What can hang from each mark:
F: P
P: B F J K V W
R: D
K: H P
S: U Y
Y: P
B: D P Z
V: H M
U: S
L: R
M: K
J: P
D: B R

Each row was made from one small tree. The marks that hang from a mark follow it in brackets, in alphabetical order. Every link used is in the known rows. Write each row's tree.
In the rows, zero is written as 128.
Known rows:
P(B(D) K): [131  94 109  72 139 114 143 139 144  92 101  73 122 140 107  89 127 101
  84 104 136 139 168  86 129 122 142 106  60 133 128]
U(S(Y(P(F K(H) W)))): [144  95 158  68 146 116 138 140 151 103 142  75 134 138  94 100 144 115
  68 106 135 138 144  97 130 111 119 110  46 120 149]
S(U Y(P(B J))): [131  81 184  75 125 137 132 143 152  72 147  65 139 134  79  88 138 113
  66 104 144 145  99 100 140 103 146 104  41 113 167]
R(D): [134 105 134  61 129  93 138 138 157  97 102  92 121 134 121  94 117 107
  86  98 107 131 132 104 142 110 147 149 100 125 123]
S(U Y(P(B))): [130  81 185  79 124 130 131 138 157  70 148  72 132 134  78  93 137 111
  61 102 149 141  85 102 142 103 141 105  47 112 167]
V(H M(K(P(B)))): [138 102 147  47 149 115 151 126 133  76 115  84 123 146 115 118 136 106
  81  90 125 121 157 105 141 148 143 108  83 106 129]
J(P(F K(H) V(M) W)): [134 118 111  73 143 132 149 154 119  88 127  62 124 149  86 115 137 117
  84 135  90 128 179  93 123 155 125 111  64 144 113]
U(S(Y(P(K)))): [141  88 155  85 135 113 134 147 161 109 128  85 133 139  89  98 138 111
  67 106 145 134 117  99 135 103 120 113  51 122 149]
M(K(H)): [127  72 145  57 152  98 139 122 136 103 103  85 119 140 136  81 144 108
  80  95 122 132 174  89 146 108 122 133 100 128 128]
D(B(P)): [135 103 139  94 122 110 137 111 158  90 116  86 121 137 106  94 130  92
  85 100 133 126 158  90 144 119 139 110  95 132 121]
D(B(P(F W)) R): [142 113 143  79 122 103 139 106 138  91 129  72 137 138  84 102 125  89
  84 108 117 114 184  87 129 140 161  96  79 132 108]
L(R(D(B(P)))): [146 121 121  79 115  94 138 130 157  92 100  92 118 131  99  85 126 100
  81  89 115 131 144  86 155 123 153 145  80 120 101]
D(B): [132 104 136  91 124 114 138 124 143  83 114  88 131 140 114  92 126  99
  84 115 128 121 145  94 142 131 141 121  97 132 124]
U(S(Y)): [137 100 152  83 146 111 135 143 160 104 124  87 136 143 116  91 134 109
  68  96 146 128 124  99 127 116 129 123  61 120 161]
B(D(R) P(F J V(H)) Z): [134 112 104  24 128 114 147 133 175  89 104  54 110 145  68  89 113 109
  97  75 163 135 186  80 117 131 156  96  43 130 109]
S(Y(P(J))): [130  73 161  71 124 123 134 140 151  86 127  74 131 136  92  93 138 112
  74 105 138 138 113 102 143 100 138 118  67 125 144]
P(B(Z) F J K): [134 117 106  58 154 147 152 165 118  78 122  44 150 153 110  87 122 114
  83 130 114 131 205  93 128 141 168 100  30 123 135]
J(P(B)): [127 110 130  97 137 120 139 134 136  80 114  77 121 144 115 100 123 112
  79 127 118 127 154 102 143 145 136 120  75 137 125]
F(P(V(M(K)) W)): [137  73 122  84 127 109 147 121 137 101 116  79 116 135  82  92 144  99
  67 109 107 118 195  97 120 103 132 103  97 128 112]
K(H): [127  89 147  59 143 106 137 128 143  85 107  85 117 140 147  90 138 106
  82  99 126 137 151  91 151 116 125 135 114 143 133]
J(P(B F V(H))): [131 116 124  78 135 135 148 151 130  86 136  67 123 143  93 106 121 123
  85 123 120 124 158 104 121 162 137 108  68 129 115]
D(B(P(F J W) Z) R): [142 122 127  66 125 118 142 118 141  79 116  58 140 146  79  91 117  98
  88 114 121 117 197  81 132 144 172  96  56 133 111]
Y(P): [128  82 140  83 119 106 136 128 146  85 122  84 115 137  98 108 131 108
  74 118 132 133 133 108 157  97 128 117  93 134 117]
S(U Y): [125  87 179  79 135 127 130 145 162  76 134  79 139 145 106  83 137 107
  67  92 143 133  82  93 137 109 144 118  59 118 181]
B(P Z): [126 105 117  74 134 112 138 128 172  81  98  75 108 152 114  90 121 104
  80  96 142 129 158  90 154 105 143 115  75 139 134]
J(P): [124 106 132  99 134 113 135 135 145  86 110  85 119 149 117 100 125 111
  82 122 119 126 139 100 149 135 129 127  84 142 127]
L(R(D(B(P Z)))): [145 127 112  72 116  99 139 135 162  83  93  88 116 136  96  81 119 105
  80  92 121 130 143  83 158 126 155 146  70 121 103]
K(H P(F J W)): [138 103 141  47 161 124 142 124 126  83 126  60 138 144 153  97 145 109
  94  99 102 144 217  85 150 136 127 121 103 137 133]
J(P(B F K)): [130 116 125  91 145 129 144 146 124  85 129  65 134 147 106 105 125 112
  79 133 107 126 170 100 134 153 140 108  50 129 125]
M(K(H P(B F J V W))): [138  82 127  48 162 123 148 132 114 106 122  56 134 137 125  84 147 115
  92 100 103 139 239  83 129 131 125 115  90 126 117]
L(R(D(B(P(K V W) Z)))): [149 123  92  77 110 109 143 153 155  98  89  81 119 138  73  79 125 109
  85 102 106 131 157  71 145 123 151 136  65 134  94]

Which tree is each row?
[138  89 124  76 140 119 141 134 145 109 107  67 125 147 115  85 148  99
  91  99 105 145 205  74 141  97 133 101  84 153 128]  B(P(J K(H) W))
[124 104 109  45 131  96 138 126 168  72  80  74 112 147 100  87 107 106
  85  94 160 128 147  84 139 130 153 123  60 137 123]  B(D(R) Z)
[135  96 112  62 132 134 150 173 132 110 129  71 135 150  89  99 133 115
  91 112 118 123 151  90 113 131 138 100  78 133 120]  P(F K V(H))
[145  80 107  74 121 143 153 155 140 102 103  60 128 143  72  70 136 114
  82 117 111 130 207  75 116 110 145  82  71 142 116]  F(P(B(Z) J K V(H) W))
[143  91 153  84 137 116 136 147 155 105 131  80 133 136  88  98 137 111
  66 108 145 135 127 100 131 109 125 108  44 119 149]  U(S(Y(P(B K))))
[134 101 139  43 154 129 140 134 139  70  97  61 126 141 154  86 133 113
  93  97 125 147 193  80 160 137 130 128  99 141 133]  K(H P(B(Z) J))
[143 118 129  57 110 120 144 136 152  83 100  68 126 143  61  98 117 100
  93 103 135 115 157  81 126 148 165  98  71 138 102]  D(B(P(J V(H M)) Z) R)
[132 111 126  80 149 125 143 140 126  88 125  67 130 151 111 102 136 116
  84 131  94 132 181  88 140 145 125 113  65 144 126]  J(P(F K(H) W))
[135  95  99  61 124 116 146 127 173 108 105  71 104 142  80  86 133 105
 101  75 143 147 194  78 117 106 133  94  75 143 116]  B(D P(J V(H) W))
[144  75 122  75 127 113 145 120 138 102 103  64 131 133  83  74 137  93
  78 105 115 134 222  78 120 107 151  84  66 135 116]  F(P(B(D(R)) J K W))
[136  90 164  74 122 146 140 153 141  71 152  57 137 135  53  99 140 116
  66 113 130 142 114 101 123 112 148  96  36 118 157]  S(U Y(P(B J V(M) W)))
[128 109 116  65 142 122 141 139 152  74  89  67 108 145 106  88 122 117
  86 116 134 143 162  80 145 146 125 120  50 144 123]  J(P(B(D Z) K(H)))
[135 111 107  86 132 138 148 163 130 102 127  68 129 155  78 104 131 123
  92 132  98 124 166  89 120 149 129 100  63 145 115]  J(P(F K V(H) W))
[132 109 126  58 154 113 142 115 142  75 126  66 127 137 134 106 125 101
  86  90 137 137 189  99 142 143 138 113  79 116 129]  K(P(B(D) F))
[136 109 124  71 154 127 142 131 126  86 130  62 146 150 136 101 135 107
  92 109 102 133 211  93 143 134 142 111  89 131 133]  K(P(F J W))
[144 121 115  53 148 146 155 148 115  78 139  53 141 145 105 116 133 113
  93 110 104 131 210  99 121 161 151  96  78 124 121]  K(P(B F J V(H M) W))
[138  66 113  96 118 118 143 141 143 116 108  78 122 138  81  79 145 100
  75 115 104 125 188  81 122  91 125  96 100 149 113]  F(P(K V W))
[129  77 149  66 123 125 138 144 147  90 143  70 127 133  79 103 135 115
  71 107 139 132 111 107 129 109 132 115  67 120 135]  S(Y(P(F V)))
[128  77 187  79 121 125 128 138 163  74 144  78 130 137  79  94 138 111
  63  99 148 139  73 100 146  95 135 111  55 116 168]  S(U Y(P))
[137 110 136  74 115 104 135 117 159  81  98  76 125 142  84  92 115  94
  84 105 139 114 153  80 143 134 159 108  77 139 110]  D(B(P Z) R)
[131 109 100  97 135 133 145 160 125 103 126  64 131 153  82 102 131 119
  87 140  93 125 179  89 121 143 128 106  63 148 114]  J(P(F K V W))
[142  96 156  69 133 120 140 148 160 105 145  81 130 137  81 104 135 119
  71  99 152 131 117 106 122 117 122 109  53 113 144]  U(S(Y(P(F V(H)))))
[142 112 139  42 157 125 156 126 119  74 130  70 135 149 111 118 137 109
  84  98 111 123 192 106 131 155 153  98  65 102 129]  V(H M(K(P(B F J W))))
[137 108  91  49 149 143 158 157 112  79 106  46 127 146  87  88 131 122
  83 127 103 133 225  90 114 141 154 109  54 134 116]  P(B(Z) J V(M(K(H))) W)
[135  76 170  83 123 139 133 153 151  85 140  65 144 144  65  86 145 114
  71 111 127 144 106  87 138  93 139  96  36 125 167]  S(U Y(P(J K W)))
[142 124 128  57 124 105 142 130 166  89 106  79 122 134  92  93 111 104
  90 100 113 130 154  92 141 122 153 131  67 117 114]  R(D(B(P(F K) Z)))
[126 105 107  88 128 120 141 140 148  90 107  73 107 138  91  95 120 115
  87 116 134 135 157  95 124 145 126 119  71 142 111]  J(P(B(D) V))
[134  94 120  70 123 123 147 153 127  90 140  67 123 138  64 126 135 110
  75 130 118 128 148 112 131 116 131 103  67 127 104]  Y(P(F K V(M)))
[138 116 100  82 124 132 146 137 150  90 117  63 126 147  73  90 124 106
  89 119 122 123 186  78 127 129 144  97  61 138 114]  D(B(P(F K V W) Z))
[137  72 139  90 128 113 142 126 142  99 111  79 125 133 105  81 139  94
  68 109 119 126 179  91 135 100 137  98  88 130 125]  F(P(B K))
[144 115 134  73 118  96 139 117 164  98 108  90 119 129  99  94 119  99
  90  96 104 131 156  94 139 113 148 133  95 124 112]  R(D(B(P(W))))
[134  85 130  44 123 108 140 131 149  77  99  65 108 132  78  98 126 111
  80 112 147 145 154  85 150 114 133 107  58 139 107]  Y(P(B(D(R) Z) K(H)))
[134 100 106  97 122 133 144 166 140 107 106  77 122 155  77  96 133 122
  94 131 101 127 151  80 126 137 123 104  78 158 114]  J(P(K V(H) W))
